Each row comes from the steps of one walk. Every step used is in the known rows, and no mark comes twice. Write the walk behind each row, first mark first.
Known rows
posil > misu > gilis: [-.02, -.06, -.11, -.64, .25, .33, -.17, .13, .14, -.50, -.03, -.06, -.05, .54, .12, .24, -.39, -.01, -.18, -.53, .53, -.03, -.16, -.35, -.26, -.09]
purot > moli > gilis > misu > posil: [-.75, -.05, .08, -.51, -.13, -.17, .11, -.42, -.19, .29, .00, .03, -.22, -.10, -.08, .11, -.67, .23, .29, -.41, .19, -.29, -.43, -.62, -.54, .06]
vuko > tabapi > gilis > lafi > fogu > misu > posil: [.03, -.36, .68, -.22, .10, -.15, -.08, -.37, -.05, .20, .18, .14, .00, -.20, .23, -.46, -.36, -.57, .69, .40, -.61, -.17, -.38, .18, -.48, -.53]
vuko > tabapi > gilis > lafi > fogu > misu: [.04, -.42, .44, -.25, .28, -.23, .22, -.39, -.01, .29, .28, -.01, .38, -.25, .20, -.14, -.21, -.70, .45, .51, -.51, -.08, -.12, .12, -.33, -.38]
lafi > fogu > zopa > posil > misu > gilis: [.42, -.04, -.44, .01, .04, .20, -.40, .20, -.16, -.35, -.12, .24, -.59, .29, .12, -.04, .14, -.33, .09, -.05, .28, -.06, .18, -.15, -.72, .25]
tabapi > gilis > misu > posil > zopa: [-.15, -.02, .38, -.44, .03, .02, -.13, -.50, .34, .11, .09, .19, -.04, -.16, .09, -.07, -.38, .51, .51, .14, .27, -.50, -.65, -.13, -.60, .06]
moli > gilis > misu > posil > zopa > fogu: [.11, -.10, .16, .14, .03, .03, .02, -.17, -.26, -.15, -.33, -.04, -.12, -.01, -.09, -.26, -.37, .52, .48, .25, .22, -.41, -.20, -.35, -.36, -.07]
zopa > posil > misu > fogu > lafi: [.01, -.12, -.02, .24, -.28, .72, -.04, -.08, .24, -.87, .28, .27, -.12, .42, .16, -.40, -.21, -.20, .05, -.30, .63, .19, -.25, -.09, -.52, -.36]
tabapi > gilis > misu > fogu: [-.30, -.32, .04, -.36, .24, .24, -.01, -.38, .10, -.12, -.14, .06, .23, -.24, .35, -.03, -.35, .27, .20, .17, .12, -.20, -.51, -.24, -.41, .08]
purot > moli > gilis > misu: [-.76, -.07, -.17, -.51, .04, -.25, .45, -.42, -.13, .43, .12, -.16, .18, -.19, -.12, .38, -.50, .13, .11, -.31, .28, -.16, -.18, -.68, -.39, .17]
vuko > tabapi > gilis: [-.47, .06, .50, -.39, .38, -.50, .01, -.11, .34, -.28, -.11, -.45, .46, -.31, .18, -.04, -.14, -.03, .06, .20, -.20, -.09, -.47, .36, -.10, -.43]
misu > fogu > zopa: [-.18, .01, -.30, -.03, -.25, .32, .02, .11, .42, -.26, .10, .09, .28, -.49, .01, -.10, -.04, -.01, -.31, .09, .12, -.08, .14, -.08, .09, .32]
lafi > fogu: [.03, .01, -.15, -.04, -.01, -.05, .06, -.03, .54, -.39, -.35, -.25, .46, -.07, -.13, .13, -.44, -.30, .00, .21, .30, .05, -.34, .16, -.14, .13]
fogu > zopa > posil > misu: [-.18, .32, -.26, -.11, .02, .16, -.13, -.01, .46, -.16, .39, .24, -.18, .09, -.08, -.30, -.12, -.20, .15, -.34, .35, -.04, -.22, .04, -.80, -.03]
vuko > tabapi > gilis > misu > posil: [-.60, .03, .67, -.37, .13, -.27, -.13, -.36, .20, .12, -.08, -.02, -.03, -.38, .36, -.46, -.50, .16, .43, -.01, -.30, -.24, -.73, .10, -.51, -.45]
moli > gilis > lafi > fogu > misu: [.00, -.47, -.07, -.23, .10, .22, .23, -.29, -.10, .17, .15, -.15, .34, .14, -.28, .03, -.36, -.58, .38, .40, .04, -.12, .02, -.20, -.49, -.10]
misu > posil > zopa > fogu: [.31, .15, .27, .24, -.14, -.04, -.10, .05, .29, -.66, -.27, .02, .14, -.07, -.11, -.24, -.39, .18, .28, .15, .25, -.22, -.27, .10, .03, -.03]
lafi > fogu > zopa: [.11, .09, -.33, .03, -.08, -.04, .10, .01, .62, -.08, -.07, -.05, .37, -.42, -.22, .09, -.12, -.42, .00, .29, .07, -.05, .09, .04, -.25, .41]
moli > gilis: [-.49, -.02, -.05, -.38, .19, -.06, .04, -.02, .25, -.38, -.21, -.59, .44, .12, -.26, .16, -.32, .08, -.03, .10, .35, -.19, -.28, .02, -.18, -.14]
purot > moli > gilis > tabapi: [-.47, .03, .26, -.53, -.08, -.51, .34, -.02, .02, .08, .14, -.42, .13, -.23, -.18, .54, -.47, -.34, .07, -.29, .07, -.39, .10, -.28, .31, -.14]
purot > moli: [-.55, .18, -.08, -.44, -.09, -.30, .32, -.23, .42, -.09, .19, -.12, .40, -.25, -.10, .40, -.50, -.15, -.10, -.45, .30, .03, -.28, -.23, -.03, .19]
posil > zopa > fogu > misu > gilis > lafi: [.37, -.38, .14, .02, .08, .33, .17, -.03, -.18, -.10, .28, .27, .28, .15, .03, -.02, -.15, -.37, .27, .16, -.03, -.18, .43, -.28, .01, .08]
misu > gilis > lafi > fogu > zopa: [.38, -.32, -.16, -.04, -.09, .14, .14, .32, .19, -.11, .26, .19, .28, -.14, -.16, .30, .06, -.76, -.05, .23, -.12, -.15, .57, -.08, .01, .31]

Which walk is each row?
[.06, -.30, -.01, -.12, -.09, .30, .29, -.31, .37, .13, .27, .17, .51, -.05, -.11, -.10, -.57, -.79, .35, .15, .03, .04, -.13, -.01, -.38, -.02]  gilis > lafi > fogu > misu
[.09, -.48, .15, -.33, .38, .07, .10, -.50, .22, .19, .27, .12, .46, .02, -.03, .10, -.34, -.68, .63, .47, -.18, -.19, -.26, -.07, -.67, -.04]  tabapi > gilis > lafi > fogu > misu
[-.17, -.04, -.01, -.14, -.25, .30, -.32, -.36, .33, -.01, -.33, .12, -.09, -.02, .02, -.45, -.74, -.32, .41, .09, .15, .00, -.52, .03, -.67, .07]  lafi > fogu > misu > posil
[.13, .02, -.05, .12, .07, .15, .19, -.31, .20, -.03, -.02, .06, .37, -.18, -.02, -.24, -.33, -.06, .26, .22, .20, -.14, -.04, -.12, -.25, .14]  posil > zopa > fogu > misu
[-.03, .02, -.17, -.08, -.09, .50, -.27, .00, .00, -.76, -.04, .18, -.27, .34, .26, -.33, -.35, .15, -.01, -.31, .62, .11, -.50, .03, -.42, -.15]  zopa > posil > misu > fogu
[.38, .01, .19, .55, -.09, .18, .45, -.07, .58, -.68, .16, -.05, .68, -.09, -.17, .01, -.12, -.29, .15, .30, .27, -.08, .18, -.04, .01, -.11]  posil > zopa > fogu > lafi
[.00, -.36, .12, -.05, .27, .31, .09, .00, -.15, -.17, .13, .19, .39, .19, .01, -.15, -.44, -.69, .30, .02, -.22, -.04, .25, -.22, -.24, -.14]  zopa > fogu > misu > gilis > lafi
[-.44, .09, -.27, .29, -.41, .42, -.03, -.22, .21, .11, .10, .45, -.12, -.45, .16, -.54, -.17, .03, .08, .01, .13, -.03, -.15, -.01, -.56, .33]  gilis > misu > fogu > zopa > posil
[.23, -.01, .05, -.09, -.43, .27, -.18, -.41, .27, .08, -.19, .19, -.18, -.05, -.04, -.31, -.47, -.05, .33, .23, .33, -.15, -.32, .01, -.45, .21]  lafi > fogu > misu > posil > zopa
[-.32, -.17, .09, -.17, .06, -.08, .15, -.21, .00, .33, .14, .17, .07, -.82, .47, -.30, .12, .13, -.02, .28, -.39, -.19, .04, -.21, -.20, .04]  vuko > tabapi > gilis > misu > fogu > zopa
[-.18, .11, -.05, -.31, .14, .25, -.43, .12, -.04, -.64, -.13, .04, -.35, .67, .17, -.11, -.27, -.05, .02, -.47, .55, .00, -.36, .01, -.59, -.15]  zopa > posil > misu > gilis
[-.26, .02, .39, -.39, -.13, .00, -.06, .31, .40, -.34, -.14, -.24, .14, -.05, .06, .17, -.48, -.51, -.11, -.30, .06, -.32, .13, .17, .36, -.18]  misu > gilis > tabapi
[-.23, .24, -.06, -.17, .08, .17, -.16, -.09, .41, -.51, .11, .04, -.08, .43, .01, -.26, -.43, -.06, .19, -.41, .59, .05, -.65, .17, -.71, -.32]  zopa > posil > misu
[.23, -.15, .82, .42, .05, -.14, .26, -.38, .06, -.16, .11, .20, .07, -.40, .30, -.44, -.12, -.01, .62, .40, -.37, -.29, -.11, -.12, -.37, -.54]  vuko > tabapi > gilis > misu > posil > zopa > fogu > lafi
[.30, -.07, .35, .02, -.06, .10, .03, .00, -.13, -.02, -.13, .07, -.06, -.15, .18, -.07, -.32, -.42, .23, .09, -.06, -.41, .52, -.14, .22, -.01]  posil > zopa > fogu > misu > gilis > tabapi
[.00, -.23, -.23, .21, -.13, -.39, .31, -.06, -.36, .18, .46, .05, -.07, -.22, -.40, .35, .19, -.64, .38, .26, -.15, -.20, .33, -.23, -.44, .25]  purot > moli > gilis > lafi > fogu > zopa > posil
[.56, -.12, -.20, .20, -.01, .23, .12, .05, .26, -.10, .61, .45, -.09, .14, -.14, -.12, -.04, -.73, .38, -.01, .16, -.04, .07, -.03, -.68, -.05]  gilis > lafi > fogu > zopa > posil > misu
[.06, -.24, .24, .34, -.25, -.03, .51, -.43, -.32, .02, .22, .23, -.12, -.13, -.11, .10, -.29, .09, .52, .03, .15, -.35, .21, -.90, -.37, -.01]  purot > moli > gilis > misu > posil > zopa > fogu > lafi
[.36, -.33, -.33, -.05, .01, -.22, .29, -.06, -.51, .20, .68, .27, -.40, .12, -.23, .39, .13, -.59, .45, -.07, .11, -.20, .33, -.58, -.65, .08]  purot > moli > gilis > lafi > fogu > zopa > posil > misu
[.62, -.33, .00, -.05, .41, .05, -.06, -.08, .09, -.10, .61, .38, -.12, .13, -.05, .00, .20, -.67, .70, .31, -.06, -.32, -.08, -.04, -.91, -.13]  tabapi > gilis > lafi > fogu > zopa > posil > misu
[-.25, -.16, .65, -.36, .35, -.44, .31, -.03, .35, -.21, .46, -.24, .68, -.22, .07, .05, -.14, -.37, .22, .17, -.35, -.17, -.28, .35, .07, -.60]  vuko > tabapi > gilis > lafi
[.35, .11, -.44, .14, .01, .12, -.14, -.05, .28, -.22, .06, .22, -.29, .06, -.08, -.22, -.03, -.36, .23, .00, .31, -.03, -.11, -.01, -.79, .15]  lafi > fogu > zopa > posil > misu
